Every row comes from one small tree of marks. The marks that hang from a mark follow it in brackets, in alphabetical order. Every link used is in the known rows. Which tree was each row made from?
(in the rows, 128 means zero)
Known rows
pezivo[lesifof[pobi] togoli zipu[mapi[soze ziza]]]: [124 128 148 138 109  57 119  46 127  91 118 153 165  46 135 133  58 128
 147  88 115  89 159 102  90 200 142 125 147 145  94 124  96]
pezivo[zipu[mapi[sefem[pamopag[lesifof]] soze ziza]]]: [144 108 173 120 101 113 148 125 133 100 135 157 173  45 136 146 107 142
 138 122  96  79 167 140 117 200 132 132 129 160  55 144  94]
pezivo[togoli[pobi[lesifof sobopar]] zipu[mapi]]: [127 138 148 145 123 105  96 123 113 135 109 126 133  68 122 130  85 136
 158 136 134  93 121 115 104 200 142 150 141 119 133 127 119]
pobi[lesifof sobopar togoli]: [135 158 122 160 130 113 128  99 123 153 155 117 124 132 111 129 130 139
 168 133 129 128 115 142 118 147 133 165 116 110 118 123 134]
lesifof[pezivo[zipu[mapi[pepofu soze]]]]: [125 112 140 137 125 108 126 115 162 107 106 155 169  81 130 176  86 114
 110  85 115  89 186 128 112 205 131 126 142 163 102 136 115]
lesifof[pobi[sobopar[pamopag]]]: [125 135 146 129 126 125 153  88 137 133 126 135 129 155 130 127 124 130
 171 129 129 159 137 110 153 131 111 152 113 102 152 123 128]
pobi[togoli[pezivo[lesifof zipu]]]: [131 169  98 146 137 113 115 110 134 133 123 112 177  75 125 124 110 144
 138 113 125 106 133 121 101 165 151 121 142 126 103 138 131]
pobi[lesifof sobopar[pamopag pezivo[zipu]] togoli]: [128 159 148 143 116 110 117  92 165 120 148 109 129 138 120 141 122 149
 207 130 130 125  90 132 141 176 142 160 113  87 104 121 128]
lesifof[pezivo[togoli] pobi]: [141 153 142 122 141  88 126  64 165 105 112 147 120 121 140 163 108 128
 132 111 138 145 157 131 123 126 129 146 155 120 146 129 125]
pepofu[mapi[soze]]: [119 136 138 148 119 104 133 141 144 121 127 141 141 124 126 132 105 110
 120 102  74 114 155 122 133 147 113 134 148 149 126 133 114]
togoli[pezivo[zipu[mapi[pepofu sefem]]] pobi]: [124 148 130 148 115 139 134 166 132 131  91 132 203  82 129 147 104 158
  93 105 119  87 172 123 109 216 153 133 161 128 115 154 120]
pepofu[mapi[sefem[pamopag[togoli]] zipu]]: [133 134 164 117 125 111 136 132 148 111 137 147 166  92 127 151 110 145
 140 130  31 102 147 138 144 181 138 140 159 141 105 150 112]
sefem[mapi[pepofu soze zipu] pamopag[togoli]]: [138 118 165 133 118  75 134 122 168  99 122 152 203  82 130 147 119  99
 134  81  78  83 196 141 134 208 123 146 143 159  93 144 118]
mapi[pepofu sefem[pamopag] soze zipu ziza]: [124 132 195 145  78  85 158 138 138  91 138 171 216  96 135 171 138 153
 111  66  86 114 213 135 125 252 137 137 121 165  46 157  99]
pamopag[lesifof[pobi] sefem[mapi[soze]] sobopar togoli]: [173 144 165 147 123 110 175 101 172 114 152  97 174 133 162 170 108 113
 171 100 104 112 192 149 151 129 107 135 125 124 136 118 143]
mapi[pepofu soze zipu ziza]: [115 134 165 157  91  72 142 126 133 101 137 152 205 119 135 156 125 116
  98  66 109 124 204 118 117 239 132 108 120 157  54 146 117]
pobi[sobopar[pezivo] togoli]: [121 173 143 158 120 106 118 102 157 120 143 115 123 144 123 136 131 130
 159 145 131 148 107 113 137 139 126 138 137 120 112 113 137]
mapi[sefem soze zipu[pezivo[lesifof[pobi]]]]: [133 138 132 156  89 120 149 112 168 106 142 162 192 115 131 202 108 148
 109  70 105 130 176 101 108 224 142 129 119 155 111 127 117]
pezivo[togoli zipu]: [128 143 142 125 124  90  98 108 117 115 112 120 128  77 142 128 107 138
 147 129 138 114 121 114 111 171 140 103 137 131 117 133 123]
togoli[pobi[sobopar[pamopag]]]: [121 146 164 137 121 134 116 175 118 148 118 121 139 154 128 128 133 133
 162 139 129 155 132  96 153 149 115 150 116 113 155 126 121]
pobi[lesifof togoli[pezivo[zipu]]]: [137 163  93 150 137 116 128 101 146 139 133 111 159  94 118 129 127 147
 139 117 130 107 126 160 102 165 155 149 139  96 101 148 135]
pezivo[lesifof zipu[mapi[pepofu soze ziza]]]: [120 107 146 143 103  89 126 106 119 102 121 150 195  51 126 139  68 126
 126  69 104  60 174 106  95 227 146 115 124 167  66 127  99]
sobopar[pezivo]: [125 135 140 129 118 126 124 121 173  96 129 124 121 141 130 140 128 129
 131 124 131 131 109 126 138 127 135 132 139 118 118 119 132]
togoli[pezivo[lesifof zipu[mapi[ziza]]] pobi]: [121 139 130 142 131 130 117 154 129 126 102 132 197  53 122 122  86 135
 115 117 120  87 156 106  97 183 155 134 153 129  96 140 111]
pezivo[lesifof[pobi[sobopar]] togoli zipu[mapi[soze]]]: [125 130 135 153 113  80 119  59 126 110 111 145 156  48 132 133  57 127
 161  92 120  97 154  85  97 204 127 131 136 152 128 114 114]
sobopar[pezivo[lesifof zipu[mapi[pepofu]]] pobi]: [121 114 138 126 109 118 119 106 174  90 120 128 162  86 132 146  75 138
 145  84 121  75 108 108 121 181 158 158 139 119 127 124 114]
togoli[pezivo[lesifof zipu] pobi]: [133 150 119 145 129 146 111 182 130 127  99 114 193  64 130 125 109 145
 117 103 129 114 150 102 102 176 149 127 139 122 134 139 125]
lesifof[pezivo[togoli[pobi[sobopar[pamopag]]] zipu]]: [129 159 179 129 134 101  87 147 141 125 100 128 138 104 142 163 107 136
 170 132 140 141 147  94 134 179 129 134 134 128 135 131 116]
pepofu[mapi[sefem soze zipu[pezivo[lesifof]] ziza]]: [119 147 165 156  98  98 138 140 156 109 149 167 188 105 123 184  88 135
 113  88  60  93 176  99 114 218 145 124 138 171  57 135  98]
pamopag[lesifof sefem]: [173 143 145 119 123 152 156 151 132 128 149 107 140 133 152 156 131 152
 148 126 117 104 143 146 142 125 117 121 114 131 116 134 142]
pobi[lesifof sobopar[pezivo[togoli zipu]]]: [132 142 150 151 116 108 111 102 157 107 132 114 114  98 128 139 113 144
 176 121 142 116 103 120 118 176 145 145 121 110 104 115 136]
sefem[mapi[zipu[pezivo]] pamopag[lesifof sobopar togoli]]: [165 126 166 106 147 119 128 127 190 122 134 129 166  69 132 161 121  84
 170 139 117  81 161 140 148 159 134 139 116 140  97 128 139]
sobopar[pamopag pezivo[togoli]]: [119 158 157 110 116  85 100  96 175 102 119 123 105 167 139 141 123 139
 178 121 138 128  98 113 160 135 138 139 138 107 117 126 125]
lesifof[pobi[sobopar[pamopag[sefem] pezivo[togoli]]]]: [131 166 173 134 115 107 148  74 174 108 129 122 119 175 147 156 116 153
 193 123 127 153 128 110 166 134 114 154 131  95 146 120 135]

Write each row's tree
[119 132 140 125 117  92  95  86 174  92 119 125 132  80 138 139  71 140
 165 109 130  85  86 100 117 160 158 157 153 117 131 121 113]
sobopar[pezivo[lesifof togoli zipu[mapi]] pobi]
[160 137 143 122 127 138 157 103 141 122 134 110 140 116 144 136 125 116
 150 115 155 139 153 138 139 124 121 127 103 108 147 120 144]
pamopag[lesifof[pobi] sobopar]
[158 126 162 104 134 143 137 145 145 126 129 121 134  82 134 127 141 115
 167 127 136 117 148 146 150 122 120 146  97 128 128 131 133]
sefem[pamopag[lesifof sobopar]]
[118 114 157 129 113 123 140 108 116 112 131 146 157  79 129 142  92 153
 127 144 111  84 137 128 108 188 148 118 142 141  70 134 102]
pezivo[zipu[mapi[sefem ziza]]]
[128 168 159 134 111  93  91 136 163  95 112 118 120 134 138 142 124 136
 135 123 140 139 109 112 132 144 140 136 158 112 137 122 124]
sobopar[pezivo[togoli[pobi]]]
[128 153 129 163 130 151 116 187 122 141 102 112 191  64 127 122 109 142
 134 114 131 126 155  83 106 182 139 131 127 131 130 130 133]
togoli[pezivo[lesifof zipu] pobi[sobopar]]
[140 155 142 126 131 123 119 160 147 136 120  94 191 127 146 156 108 162
 178 110  78 120 150 109 153 163 141 132 135 103 133 144 124]
sobopar[pamopag[sefem togoli[pezivo[lesifof zipu] pobi]]]
[124 115 151 134  97 109 151 120 143 116 118 170 171 100 121 158 109 143
 117  81  89  77 183 142 130 200 129 163 139 165 102 143 102]
zipu[mapi[pepofu sefem[pamopag] soze]]
[158 161 157  95 114  87 124  72 183  89 124 121 112 152 152 143 123 138
 183 114 144 129 109 126 162 130 132 138 133  95 120 127 131]
sobopar[pamopag[lesifof[pobi]] pezivo[togoli]]
[125 163 103 146 135 110 118 115 146 140 131 109 172  94 131 125 114 145
 145 112 126 123 119 118 113 144 150 159 141 104 134 146 122]
sobopar[pobi[togoli[pezivo[lesifof zipu]]]]
[113 139 162 149 116  84 137 133 138 113 137 148 149 120 127 127 104 108
 121 108  71 115 165 122 129 149 118 133 148 149  85 136 101]
pepofu[mapi[soze ziza]]
[119 147 146 155 102 115 139 148 168 119 137 160 170 125 125 188 103 131
 104 100  66 108 167 111 126 211 133 124 145 162  99 140 114]
pepofu[mapi[sefem soze zipu[pezivo]]]
[146 136 142 134 133 139 116 163 152 125 124 132 139 127 122 163 126 136
 123 109 130 131 144 150 118 143 140 173 135 108 150 132 119]
togoli[pobi[lesifof[pezivo]]]
[136 139 178 126 117 123 124 158 137 126 128 120 157 107 134 155 137 151
 156 130  92 145 152 134 150 149 139 157 129 120 146 132 111]
mapi[sefem[pamopag[sobopar togoli[pobi]]]]
[123 131 116 117 140  98 113 115 161 142 127 105 170 120 139 132 111 140
 182 108  94 128 121 103 152 138 151 159 127  95 132 147 119]
sobopar[pamopag[togoli[pezivo[lesifof zipu]]] pobi]
[169 143 153 113 121 129 131 171 144 119 121 118 185  56 144 148 142 164
 140 131  83 116 157 140 134 171 146 138 141 126 102 155 118]
mapi[sefem[pamopag[lesifof togoli[pezivo[zipu] pobi]]]]
[134 141 128 152 145 118 122  83 149 140 139 135 136  89 109 160  93 131
 164 137 125  98 132 146 107 177 140 165 133 125 104 126 126]
pobi[lesifof[pezivo[zipu[mapi]]] sobopar togoli]
[135 166 141 144 125 103  81 145 136 144 114 132 130 101 124 158 101 127
 152 118 141 122 129  71 115 159 143 137 123 143 138 110 122]
zipu[pezivo[lesifof togoli[pobi[sobopar]]]]
[127 128 143 131 108 109 134  98 141 126 131 169 169 101 113 181  75 147
 118  93 111  48 160 109 108 198 169 138 129 163  55 125 101]
zipu[mapi[pepofu sefem ziza] pezivo[lesifof]]
[133 140 110 152 136 142 148 109 140 127 109 124 181  65 129 121 102 140
 140 103 130 123 156  99 106 165 137 130 125 123 124 128 138]
togoli[pezivo[lesifof[pobi[sobopar]] zipu]]
[133 175 100 144 137 105 150  67 154 129 124 126 155 130 127 126 130 132
 122 121 129 150 146 142 122 125 132 148 157  95 137 143 135]
lesifof[pobi[togoli[pezivo]]]
[113 124 158 153  89  87 154 107 127 115 133 165 178 124 126 160 100 143
 102  84  99  83 190 130 118 208 139 138 141 165  58 138  98]
zipu[mapi[pepofu sefem soze ziza]]
[162 152 174  99 132 114 128 132 169 126 137 109 138 141 168 184 115 159
 198 118 125 115 134 130 163 137 126 158 118 106 136 151 121]
sobopar[pamopag[lesifof[pezivo[togoli zipu]] sefem] pobi]
[160 132 185 105 110 124 154 139 126 109 148 149 150  88 138 140 145 161
 146 135 106 107 152 151 134 143 137 146 119 141  59 144 103]
mapi[sefem[pamopag[lesifof]] ziza]
[166 141 164 105 130 150 157 146 148 131 140 115 144 161 150 148 121 144
 184 130 126  73 137 146 161 120 112 142 117 123 114 134 132]
sobopar[pamopag[lesifof sefem[mapi]]]
[120 139 134 122 133  76  96  71 147 131 125 160 123  88 115 154  69 114
 143 126 128  66 130  97 107 154 158 136 140 153  71 118 106]
zipu[mapi[ziza] pezivo[lesifof togoli]]
[140 119 142 147 139 144 132 128 148 130 133 131 133  91 121 160 112 135
 157 121 133 119 144 134 113 167 134 154 109 127 112 122 132]
pobi[lesifof[pezivo[zipu]] sobopar]
[118 135 158 124 117  62 107  76 111 110 108 142 151  64 133 130  78 130
 136 115 128  67 149 118 105 210 152 107 148 143  67 140 108]
pezivo[togoli zipu[mapi[pepofu ziza]]]
[155 138 167 123 117 130 162 153 169 133 150 115 154 177 159 157 125 138
 185 105 118  97 145 138 168 119 104 180 115 115 140 142 119]
sobopar[pamopag[lesifof sefem[mapi[soze]]] pobi]
[128 160 166 132 108  96  85 139 157  84 106 112 133  95 145 142 113 142
 140 124 140 132 107 107 121 176 145 116 155 112 131 125 120]
sobopar[pezivo[togoli[pobi] zipu]]
[144 129 150 115 141 110 137 109 189 141 159 110 133 191 143 192 121 155
 199 109  79 133 130 156 173 109 138 205 124  79 151 147 118]
sobopar[pamopag[sefem togoli] pobi[lesifof[pezivo]]]
[136 145  96 139 139 135 150 101 152 126 114 132 168 104 126 123 112 137
 121  93 128 122 155 120 114 127 140 146 139 117 133 133 137]
togoli[pezivo[lesifof[pobi]]]
[122 131 171 147  99 126 148 149 149 120 132 143 157 112 133 158 140 144
 143  95 111 140 177 135 141 164 121 159 110 149 127 131 110]
mapi[sefem[pamopag[sobopar]] soze]
[136 138 156 157 118 134 160 147 153 120 137 127 157 148 143 156 114 133
 136 108 113  93 167 141 131 136 105 145 139 147 126 126 126]
pamopag[sefem[mapi[soze]]]
[122 138 189 139 104  96 152 144 143 104 139 166 159  99 127 142 116 140
 131 109  49 107 174 137 136 161 122 158 149 157  77 145  85]
pepofu[mapi[sefem[pamopag] soze ziza]]
[127 124 194 138 109  86 152 132 157  90 123 171 206  80 129 138 123 105
 124  82 107  76 206 143 122 213 122 152 134 162  59 148 105]
sefem[mapi[pepofu soze zipu ziza] pamopag]
[151 170 148 129 126 134 152 138 160 144 141 116 163 105 139 146 151 159
 160 124 128 126 149 153 147 130 140 182 122 111 124 152 126]
mapi[sefem[pamopag[lesifof sobopar[pobi[togoli[pezivo]]]]]]
[129 116 156 121 134 137 138 130 161 136 136 125 127 108 123 130 138 124
 176 113 131 132 128 157 148 113 134 208 101  91 166 136 119]
sefem[pamopag[sobopar[pobi[lesifof]]]]
[116 128 118 154 118 100 136 115 141 118 108 145 210  55 124 132  82 126
 110  68 112  66 191 110  96 214 150 123 137 158  57 143 116]
togoli[pezivo[lesifof zipu[mapi[pepofu soze ziza]]]]
[125 151 168 138 111 136 106 170 149 119 120 118 145 147 128 137 118 140
 174 118 129 142 115  84 152 152 128 155 118 114 146 111 121]
togoli[pobi[sobopar[pamopag pezivo[lesifof]]]]
[136 154 145 139 140 113 118  98 152 142 142 123 136 125 119 162 116 143
 199 128 129 124 127 137 132 173 136 166 110 106 110 130 123]
pobi[lesifof[pezivo[zipu]] sobopar[pamopag] togoli]
[122 143 149 154 103 114 146 149 138 120 135 146 151 131 130 151 106 144
 116 100  65 110 159 125 130 164 122 138 151 156 116 135 106]
pepofu[mapi[sefem soze]]
